Each row was made from one small tree. The marks that hang from a mark follow it in brackets, in the order of their numbers. Every link used is in the known rows. Write each row's tree.
Known rows:
q_446{q_309}: [-1.87 -1.59 -1.16  0.54 -0.12  0.48  0.33  1.32 -0.20  0.37 -0.93  0.98
 -0.68  0.44 -1.27  1.47  0.80 -1.01  0.46 -0.94 -4.03  0.28  2.05  0.35
  1.28  0.27  0.65 -0.12 -0.53  2.21  1.63  0.13 -1.69 -1.14 -1.33]
q_317{q_275{q_55 q_446}}: [-0.61  2.46 -2.34  0.83  2.47  0.23  1.79  0.57 -1.11 -0.22 -1.20 -0.91
  0.00  0.03 -0.89  0.40  0.44  0.47 -0.27 -1.54  1.48 -0.01  0.96  0.84
  1.78  2.60 -0.02 -0.23 -3.28 -1.14 -1.01  2.25  1.23 -1.75 -1.64]
q_275{q_317 q_446}: [-0.19  0.88 -1.28  0.69 -0.90 -0.22  2.34  0.53  0.56  0.63 -1.07 -2.22
 -0.17  2.04  2.09 -1.68  0.20 -1.90 -2.47 -0.16  0.52  0.45  0.11  0.90
  0.99  3.83 -1.50 -3.90  0.05 -4.17 -1.47 -1.80  1.43 -2.79  0.25]
q_317{q_309{q_446{q_275{q_55}} q_940}}: [ 4.38 -0.10  1.93 -1.02  0.09  4.71  1.34 -2.71 -0.37 -1.44  2.67 -0.97
  0.66 -0.61  2.59  0.76 -0.55  3.78  2.49 -0.63  3.00  1.40  0.83 -2.31
  0.48  1.13 -3.30 -3.28 -1.34 -2.00 -0.22  0.51  1.88  0.80  0.61]
q_55{q_275{q_446 q_940}}: [ 3.10  4.85 -0.13  1.27  1.55  3.31 -0.02 -1.10 -0.18 -3.02  0.82 -3.66
  1.88  0.29  1.37 -2.41 -1.07  0.94 -0.21 -1.57  1.91 -2.27  1.85 -0.22
  3.48  2.14  0.57 -2.17 -4.18 -3.56  0.05  0.14  0.97 -0.44  2.17]
q_446{q_309{q_317{q_275} q_940}}: [ 1.13  0.21 -0.72 -1.29  0.77  1.12  1.11  1.41  0.12 -0.64  1.55  1.22
 -0.10  0.05  2.46  0.28 -0.19 -0.02 -2.27 -0.89 -4.01  3.03  2.13 -1.43
 -2.21  2.95 -0.35 -2.20  0.93 -0.75  0.14 -0.62 -5.43 -2.64 -2.76]
q_446{q_309{q_317{q_275}}}: [-1.22 -0.96 -1.01 -0.63  1.38 -0.92  1.84  1.57  0.70  0.80 -0.83  1.26
 -1.68  0.70  0.64  1.38  1.42 -1.28 -2.93 -1.63 -4.75  1.71  1.87 -0.10
 -1.44  0.90  1.18 -0.98  1.13  0.93  1.00 -0.95 -4.56 -1.61 -2.61]
q_940{q_309}: [-2.59 -2.04 -1.79 -0.31  1.07  2.51 -1.31  0.13 -0.54 -1.05 -3.66 -1.27
  0.50  0.49  0.78  2.62 -1.28 -0.32  2.11  0.09  0.49 -0.40  1.96  0.56
  1.17 -2.63 -0.70 -0.36  1.11  0.50 -0.36 -1.39  0.91  1.70 -0.46]
q_446{q_275{q_55 q_317 q_940} q_309}: [ 0.73  0.13 -0.05  2.39  0.80  5.29  3.21 -2.34 -1.26 -1.72 -3.24 -1.49
  1.35  3.24 -2.55 -1.03  0.11 -1.22  2.78 -1.21 -3.07 -1.31  3.15  0.16
  5.38  3.24 -1.63 -5.45 -0.37 -0.94 -0.40  0.24  2.51 -0.63 -0.91]
q_940{q_309{q_446}}: [-1.68 -2.95 -0.75 -1.40 -0.75  2.77 -0.32  0.73  0.11 -1.14 -1.76 -2.78
  0.61 -0.78  3.53  4.83 -0.71  1.19  1.59 -1.36  0.61  1.28  2.01  0.06
  0.87 -1.74 -1.66 -0.46 -0.03  0.21 -1.46 -1.77  1.03  4.01  1.16]
q_309{q_446{q_275{q_55}} q_940}: [ 4.28 -0.03  1.47 -1.16 -1.49  6.01  1.75 -1.85 -0.55 -2.18  4.11 -1.33
  3.34 -1.66  3.37  0.78 -1.07  3.68  2.60 -2.45  1.61  1.90  1.59 -2.59
  1.42  3.03 -4.31 -2.58 -2.14 -1.38 -2.18  0.93  1.26  2.72  1.69]
q_275{q_317}: [ 0.25 -0.03  0.41 -0.32 -1.02  0.21  1.71  0.32  0.90 -0.53 -1.53 -1.93
 -1.15  1.90  1.91 -1.21 -0.33 -1.15 -2.12  0.19 -1.12  0.40 -0.34  0.31
 -0.81  2.13 -1.00 -2.72  1.94 -2.44 -0.43 -1.42  0.42 -1.85 -0.16]
q_446{q_275{q_55 q_317} q_309{q_940}}: [ 1.32 -1.15 -0.66  0.80  0.35  6.49  2.47 -1.27 -1.07 -1.96 -1.23  0.09
  1.05  2.37 -0.99 -1.57 -0.96 -0.40  2.87 -1.96 -3.34 -0.15  3.58 -1.39
  3.65  3.57 -3.02 -4.76  0.14 -0.19  0.43  0.36  0.75 -2.25 -1.62]
q_55{q_275{q_317 q_446}}: [ 1.48  2.07 -0.72  0.40  1.42  2.54  1.38  0.62  1.18 -2.02 -0.75 -3.60
 -1.05  1.66  2.53 -2.36 -0.72 -0.64 -2.35 -2.71 -0.32 -1.83  1.75 -0.09
  2.25  1.95  0.10 -2.09 -1.79 -3.18  1.38 -1.19  0.43 -2.50  1.63]
q_317{q_309{q_446}}: [ 1.70 -0.80  1.48 -1.10 -0.34  0.05  0.87 -0.72  0.86  0.35  1.17 -1.62
 -1.82 -0.44  2.79  2.50  0.63  2.26 -0.26 -0.36  1.74  1.49 -0.36 -0.64
 -1.16 -0.63 -0.87 -1.08 -0.77 -1.17  0.36 -0.50  0.88  0.76  0.71]
q_275{q_55}: [-0.15  1.58 -0.96  1.11  1.50  1.92  1.64 -0.54 -1.35  0.03 -1.40 -1.46
  1.36 -0.91 -1.64  1.16  0.06  0.99  1.55  0.28  0.25 -0.51  1.54 -0.92
  3.19  0.75  0.30  0.05 -1.73 -0.12 -1.10  0.30  1.29  0.56 -0.13]
q_446{q_275}: [ 0.65 -2.07  0.94  0.04  0.67  2.58  0.14 -2.35  0.04 -0.47 -0.35  1.76
 -0.03  2.22 -1.52 -1.70  0.31 -0.83  2.53 -2.08  0.29 -1.50  0.46  0.16
  1.08 -1.14 -1.55 -1.13  1.11  1.32  1.20  1.02  1.64  0.81  0.14]
q_55{q_275{q_317{q_309} q_446 q_940}}: [ 3.89  4.74  0.41  1.37  1.76  3.13  1.29 -1.64  0.28 -3.22 -1.04 -5.19
 -0.29  2.12  2.70 -3.00 -1.13  0.60 -1.68 -0.68  2.09 -1.89  1.38  0.08
  2.81  2.98  0.18 -5.01 -2.52 -6.38  0.59 -1.13  1.62 -2.73  1.48]
q_309{q_446{q_275{q_55}}}: [ 1.45 -1.66  1.50 -0.42 -0.80  3.60  2.55 -1.43 -0.22 -0.14  1.20 -1.52
  1.02 -0.37  1.19  1.84  0.87  1.51  1.88 -3.24  0.23  0.48  1.40 -1.18
  2.49  0.36 -2.22 -0.91 -1.66  0.58 -0.97  0.49  2.35  3.76  2.05]

Write each row's tree:
[-1.56 -4.17 -0.09 -1.38 -0.22  4.31 -0.31 -0.97  0.10 -1.43 -1.96 -1.66
  0.90  0.68  2.68  3.79 -0.82  0.43  3.15 -2.63  0.87  0.30  2.27  0.29
  1.45 -2.60 -2.87 -1.22  0.66  1.07 -0.74 -1.32  2.23  4.45  1.12]  q_940{q_309{q_446{q_275}}}
[ 1.83  5.76 -1.60  3.16  1.23  2.68  2.04 -2.08 -2.15 -0.69 -0.68 -3.62
  4.91 -0.56 -1.11 -0.72 -0.06  1.28  1.37  1.47  3.58 -0.57  1.69 -0.29
  6.65  4.48 -0.38 -4.08 -4.93 -4.84 -4.30  0.51  3.32  0.58  0.99]  q_275{q_55 q_446 q_940}
[ 2.84  0.05  0.79  0.56  1.61  5.10  2.12 -3.69 -0.63 -1.63 -1.47 -0.85
  0.20  2.84 -0.22 -2.13 -0.86  0.64  2.38 -0.67  1.53 -0.91  1.34 -1.24
  2.17  1.80 -2.76 -4.84  1.12 -2.64  0.33  0.03  3.17 -1.83 -0.75]  q_446{q_275{q_55 q_317{q_309{q_940}}}}
[ 3.16 -0.36  2.76 -0.59 -0.25  2.09  1.06 -3.12  0.23 -0.45  1.12 -1.27
 -0.40  0.97  1.97  0.55  0.44  2.25  1.74 -0.77  2.59  0.59 -0.29 -0.26
  0.36 -0.32 -1.93 -3.34 -0.70 -1.93  0.02  0.19  2.47  1.88  1.06]  q_317{q_309{q_446{q_275{q_940}}}}
[ 0.61  2.36 -0.34  1.13 -0.32  5.07  3.01 -1.29 -1.25 -3.08 -3.83 -7.69
  3.50  0.20  3.42  2.65 -1.57  1.72  1.26  0.85  1.23  0.85  2.66 -0.56
  4.40  3.96 -2.20 -5.62 -1.12 -5.59 -4.62 -2.20  3.52  3.09  1.09]  q_275{q_55 q_317 q_940{q_309{q_446}}}
[-0.35  3.69 -2.58  1.55  2.73  2.44  0.80 -0.84 -2.21 -2.25 -3.44 -3.31
  2.24  0.45 -0.48  1.21 -0.98  1.28  1.62 -0.22  3.20 -0.50  2.29  1.37
  3.47  2.99 -0.48 -2.53 -3.47 -3.49 -2.91  1.59  2.76  0.10 -1.65]  q_317{q_275{q_55 q_446 q_940{q_309}}}
[-1.06 -2.53 -0.21 -2.19 -0.08  2.27  1.11  0.22  0.66  0.04 -1.33 -3.07
  0.95 -0.78  5.54  4.53 -0.26  0.55 -1.45 -1.04 -0.30  2.77  1.83 -1.06
 -0.40 -1.60 -1.26 -1.68  1.86 -1.55 -2.21 -3.88 -1.66  4.64  1.09]  q_940{q_309{q_317 q_446}}
[-2.19 -0.06 -2.74 -0.47  3.13  2.30  0.88 -0.20 -0.68 -0.14 -3.94 -2.02
  0.84  0.41  2.21  3.03 -0.49 -0.51 -0.65 -0.68  0.63  0.96  2.55 -0.08
  1.28 -0.59 -0.07 -1.70  0.97 -2.14 -1.91 -2.26 -0.80  1.19 -1.74]  q_940{q_309{q_317{q_275{q_55 q_446}}}}
[ 2.41  4.19  0.25  0.98  3.64  1.05  1.24 -2.24 -1.54 -1.82 -1.90 -1.91
 -0.60  0.52 -1.02  0.19 -0.48  2.84  1.31  0.97  3.11 -0.63  0.39  0.33
  0.75  2.00  0.51 -2.42 -2.32 -3.20 -0.22  2.56  2.13 -1.50 -2.39]  q_317{q_275{q_55 q_940} q_309}
[-1.49 -0.29 -2.17  1.33 -0.86  0.22  2.57  1.53  0.62  0.65 -1.92 -1.59
 -0.81  2.56  1.07 -0.55  0.87 -2.63 -1.85 -0.78 -2.31  0.71  1.71  1.18
  2.10  3.89 -0.78 -4.08 -0.34 -2.47 -0.43 -1.74  0.08 -3.69 -0.67]  q_275{q_317 q_446{q_309}}
[ 3.50  3.92  1.20  0.55  0.93  3.42  1.00 -0.72  0.50 -3.82 -0.93 -4.93
  0.22  1.41  2.62 -2.71 -1.87  0.64 -1.39 -1.44 -0.63 -1.89  1.44 -0.25
  1.44  2.69  0.31 -3.30 -1.35 -4.22  0.52 -0.80  0.61 -1.04  1.60]  q_55{q_275{q_317 q_940}}
[ 1.94  2.94  1.03 -1.09  1.63 -0.96  1.61 -0.81  0.20 -0.02  0.32 -0.71
  0.34  0.66  2.69 -0.94  0.08 -0.05 -3.76  0.15 -0.31  1.98 -0.22 -0.59
 -2.48  2.46  0.36 -2.87  1.40 -3.66 -1.77 -0.81 -2.81 -0.01 -1.51]  q_309{q_317{q_275{q_940}}}
[ 1.24  2.75 -0.17  0.64  0.94  4.74  2.30 -2.11 -1.50 -1.72 -1.88 -5.82
  4.54 -1.73  3.20  3.54 -0.74  2.40  0.94  0.95  1.29  1.48  2.85 -1.84
  4.35  1.82 -1.06 -4.11 -1.47 -4.43 -4.88 -2.28  1.24  4.90  1.27]  q_275{q_55 q_940{q_309{q_317 q_446}}}
[ 2.71  2.30 -0.25  0.56  1.08  3.32  2.63 -1.27 -0.84 -1.47 -1.37 -3.32
  0.16  0.58  1.62 -0.69 -1.32  1.76  0.11  1.97  1.29  0.64  0.94 -1.94
  1.44  3.75 -1.56 -4.42 -0.12 -4.61 -0.88 -1.02  1.71 -3.00 -1.12]  q_275{q_55 q_317{q_309{q_940}}}
[-0.37  2.60 -2.40  2.15  0.55  1.95  3.76  0.18 -0.51  0.43 -2.57 -4.00
  1.30  1.35  0.46 -0.74  0.47 -0.96 -1.14  0.19  0.93 -0.19  1.50 -0.36
  4.50  4.49 -1.01 -3.98 -1.93 -4.39 -2.54 -1.30  2.81 -2.26  0.20]  q_275{q_55 q_317 q_446}
[ 3.79 -0.08  3.22 -1.71 -1.06  2.28  3.12 -2.79  1.27  0.18  2.99 -2.02
  2.21  0.59  4.98  0.16  1.14  0.73 -1.78 -2.09  0.11  2.69  0.20 -1.64
 -0.42  1.82 -2.16 -4.44  1.40 -3.12 -2.96 -2.34 -1.02  4.59  2.03]  q_309{q_317 q_446{q_275{q_940}}}
[ 1.92 -0.75 -0.50  0.26  1.70  5.91  2.34 -1.99 -0.97 -0.68  0.54  1.46
  2.18  1.26 -0.29 -0.56  0.28 -0.06  1.61 -1.74 -3.51  0.96  3.63 -2.64
  3.13  2.12 -1.63 -3.98  0.70  0.25  0.08 -0.77 -1.98 -0.59 -1.46]  q_446{q_275{q_55} q_309{q_317 q_940}}
[ 3.48  4.09  1.39  1.35  0.05  3.02  4.06 -2.06 -0.78 -1.78 -1.48 -6.66
  1.51  0.66  2.76  0.55 -0.62  2.69 -0.29  1.93  1.96  0.99  0.70 -1.18
  3.12  4.62 -1.48 -6.14 -1.69 -6.51 -3.21 -1.21  3.57  0.41  0.83]  q_275{q_55 q_317{q_309{q_446}} q_940}
[ 2.47 -1.36  2.03 -1.32  0.13  3.20  4.02 -2.20  0.60  1.18  1.91 -1.65
  1.36 -0.22  3.81  1.66  1.87  0.70 -1.59 -2.90 -0.72  2.16  1.12 -2.62
  0.89  0.66 -1.90 -2.64  0.96 -1.25 -2.05 -2.36 -0.70  4.28  1.72]  q_309{q_317 q_446{q_275{q_55}}}
[ 0.85 -0.77  0.21  0.83  1.06  4.09  2.70 -2.47 -0.35 -0.66 -2.56 -0.92
  0.44  2.96 -1.44 -1.90  0.08 -0.88  1.93 -1.68 -0.35 -1.66  1.45 -0.42
  3.15  1.31 -2.13 -3.38  1.26 -0.87 -0.19  0.02  3.47 -0.32 -0.08]  q_446{q_275{q_55 q_317}}
[ 1.37  0.80  0.15  1.72  1.96  4.68  2.91 -3.11 -1.34 -0.40 -1.43 -0.05
  2.51  2.17 -1.84 -0.66  1.00 -1.00  1.78 -1.09 -3.16 -0.28  3.49 -1.20
  4.91  1.45 -0.31 -4.91  0.11 -0.72 -0.69 -0.73 -0.28  1.24 -0.85]  q_446{q_275{q_55 q_940} q_309{q_317}}
[ 3.66  1.89  0.66 -1.53  1.63  2.43  1.82 -0.48 -0.70 -1.98  1.89 -2.03
 -0.73 -1.75  3.11  2.42 -1.03  4.98  0.36 -0.90  2.67  2.20  0.68 -1.39
 -1.72  3.16 -1.84 -1.38 -3.01 -2.64 -0.60  2.21  0.62 -0.85 -1.68]  q_317{q_275{q_55} q_309{q_446 q_940}}
[ 1.54 -2.75  2.27 -1.38 -2.02  2.33  2.52 -0.75  1.40 -0.36  1.02 -1.66
 -0.53  1.35  3.39  0.48  0.64  0.24 -0.10 -3.32 -0.44  1.19  0.06 -0.27
 -0.25  1.53 -3.35 -2.66  0.56 -0.82 -0.74 -1.00  1.72  2.30  1.92]  q_309{q_446{q_275{q_317}}}
[-0.71 -3.59 -0.02  0.47 -0.33  2.89  1.88 -0.64  0.36 -0.52 -2.59  1.26
 -1.79  4.03 -1.37 -1.28  0.66 -2.85  1.44 -2.90 -4.61 -0.68  2.14  0.82
  1.74  0.89 -1.78 -3.48  1.86  1.46  2.24 -0.23  0.56 -1.75 -1.13]  q_446{q_275{q_317} q_309}
[ 0.69 -0.47  0.74  0.59  0.76  4.83 -0.99 -3.70 -1.05 -2.62 -2.31 -0.51
  2.40  2.40 -0.91 -1.01 -1.10 -0.33  4.45 -1.00  1.98 -1.66  1.54  0.78
  3.03 -1.00 -2.16 -3.65  0.91 -0.79 -0.63  0.34  3.21  2.48  0.21]  q_446{q_275{q_940{q_309}}}
[ 2.36  2.94  1.02 -0.15  2.26 -0.74 -0.05 -1.77 -0.71 -1.87 -0.78 -0.77
 -1.70  1.18  0.13 -0.45 -0.65  2.10 -0.06  0.88  2.78  0.06 -0.51  1.25
 -2.07  1.21  0.17 -2.38 -0.86 -2.85  0.60  2.30  0.96 -2.12 -2.37]  q_317{q_275{q_940} q_309}
[ 1.99 -1.88  0.53 -0.69  0.28  4.37  1.17 -1.81  0.08 -0.58  1.67  2.76
  1.07  1.89  0.98 -1.38  0.13 -1.05  0.65 -1.89 -3.55  1.53  2.62 -1.84
  0.48  1.42 -1.99 -3.97  2.22  0.32  0.87 -0.91 -3.11 -0.93 -1.40]  q_446{q_275 q_309{q_317 q_940}}
[ 3.29  1.63  0.57 -0.17 -0.20  3.61  3.83 -0.73 -0.23 -1.55  0.03 -4.71
  0.40 -0.31  3.88  1.09 -0.97  2.89 -0.66  0.75  1.21  2.17  1.04 -2.47
  1.02  4.19 -2.25 -4.46 -1.00 -4.91 -1.77 -1.19  1.92 -1.27  0.09]  q_275{q_55 q_317{q_309{q_446 q_940}}}
[-0.20  4.47 -2.75  2.86  0.94  4.70  2.62 -1.77 -1.88 -2.14 -4.94 -6.80
  4.34  1.63  1.58  0.23 -1.39  0.01  1.24  1.72  2.86 -0.37  2.89  0.54
  7.03  4.86 -1.76 -6.81 -2.05 -7.03 -4.88 -2.09  4.61  0.19  0.54]  q_275{q_55 q_317 q_446 q_940{q_309}}
[ 0.71  1.08 -2.09  0.61 -0.10  1.45  1.55  0.66 -0.11  0.86  1.88  0.34
  1.96  0.10  2.19 -0.45  0.63 -1.01 -2.00  0.03 -1.40  2.46  1.81 -1.27
  1.51  3.48 -0.77 -3.51 -1.03 -2.41 -1.37 -1.57 -2.94 -2.41 -0.79]  q_275{q_446{q_309{q_317 q_940}}}
[-1.07 -2.28 -1.06  1.65  1.75  4.36  1.58 -1.32 -1.18 -0.19 -2.35  1.53
  0.02  1.86 -4.10  0.60  1.16 -1.02  4.09 -2.77 -3.28 -1.63  3.54 -0.29
  5.18 -0.35 -0.50 -1.51 -0.99  3.36  1.86  1.15  1.27  0.04 -1.03]  q_446{q_275{q_55} q_309}
[ 1.88  4.30 -0.68  0.51  2.59  0.31  2.98 -1.44 -0.84  0.26 -0.09 -2.06
  2.02  0.17  1.74 -0.64  0.41  0.12 -3.14  0.18  1.08  1.60  0.73 -0.72
  0.72  3.88  0.51 -3.54 -0.79 -4.93 -3.49 -0.72 -1.54 -0.25 -1.28]  q_309{q_317{q_275{q_55 q_446 q_940}}}
[ 1.30  0.08 -0.49 -0.71 -0.18  1.75  1.41  0.61 -0.01 -0.13  1.74  0.82
  0.97 -0.26  2.40  0.36 -0.11 -0.13 -1.71  0.08 -3.91  2.97  2.18 -2.19
 -0.63  2.59 -0.42 -2.75  1.08 -0.91 -0.33 -1.88 -5.09 -1.64 -1.55]  q_446{q_309{q_317 q_940}}
[ 0.15  1.51 -0.18  0.75 -0.60  3.13  0.57 -1.14 -0.54 -3.01 -3.93 -4.85
  1.93  2.25  2.83 -0.19 -2.34 -0.46  0.48  1.71  0.89  0.05  1.20  0.90
  1.55  2.43 -1.78 -5.62  1.40 -5.11 -2.92 -2.19  2.27  0.46  0.09]  q_275{q_317 q_940{q_309}}
[ 3.50  3.03 -0.36  0.11  1.90  3.71  0.97 -0.42  0.75 -2.90  0.34 -3.69
 -1.17  1.38  3.77 -2.72 -1.54  0.86 -1.80 -1.50  1.35 -1.14  1.74 -0.87
  1.10  2.67 -0.58 -3.71 -1.77 -4.89  1.72 -1.17  0.47 -4.22  0.92]  q_55{q_275{q_317{q_309{q_940}} q_446}}
[ 3.74  2.22  0.44 -2.34  1.00  0.93  0.99 -0.20  0.22 -1.31  3.09  0.27
  0.98 -0.46  4.67 -1.49 -1.41  1.24 -3.48  0.06 -0.12  3.35  0.03 -2.30
 -4.35  3.72 -1.24 -2.71  1.78 -3.76 -1.74 -0.75 -4.66 -1.74 -2.13]  q_309{q_317{q_275} q_940}
[ 1.58  2.55 -0.03  0.36  2.15  4.87 -1.20 -1.09 -0.57 -4.42 -1.84 -4.13
  1.30 -0.02  1.59 -0.06 -2.41  1.47  1.46 -1.35  0.54 -2.53  2.91 -0.02
  3.11 -0.96  0.64 -1.51 -2.06 -1.91  0.71 -0.39  0.82  1.48  1.42]  q_55{q_275{q_940{q_309}}}
[-1.34 -3.46 -0.32 -0.61 -0.05  5.31  1.38 -0.96 -0.05 -1.76 -3.39 -3.32
  0.88  1.13  2.76  3.68 -0.80  0.49  2.65 -2.60  0.38  0.35  2.69 -0.03
  2.78 -0.84 -3.05 -2.46  0.83 -0.25 -1.45 -1.80  2.92  3.81  0.94]  q_940{q_309{q_446{q_275{q_55 q_317}}}}
[ 3.37  4.73 -0.08  1.32  0.84  3.28  1.47 -0.71  0.37 -3.26 -0.48 -5.24
  0.99  1.50  2.70 -3.26 -1.15  0.20 -1.92 -1.42  0.93 -1.86  1.60  0.12
  3.08  3.65  0.05 -4.27 -2.78 -5.52 -0.40 -0.91  1.27 -1.85  1.92]  q_55{q_275{q_317 q_446 q_940}}
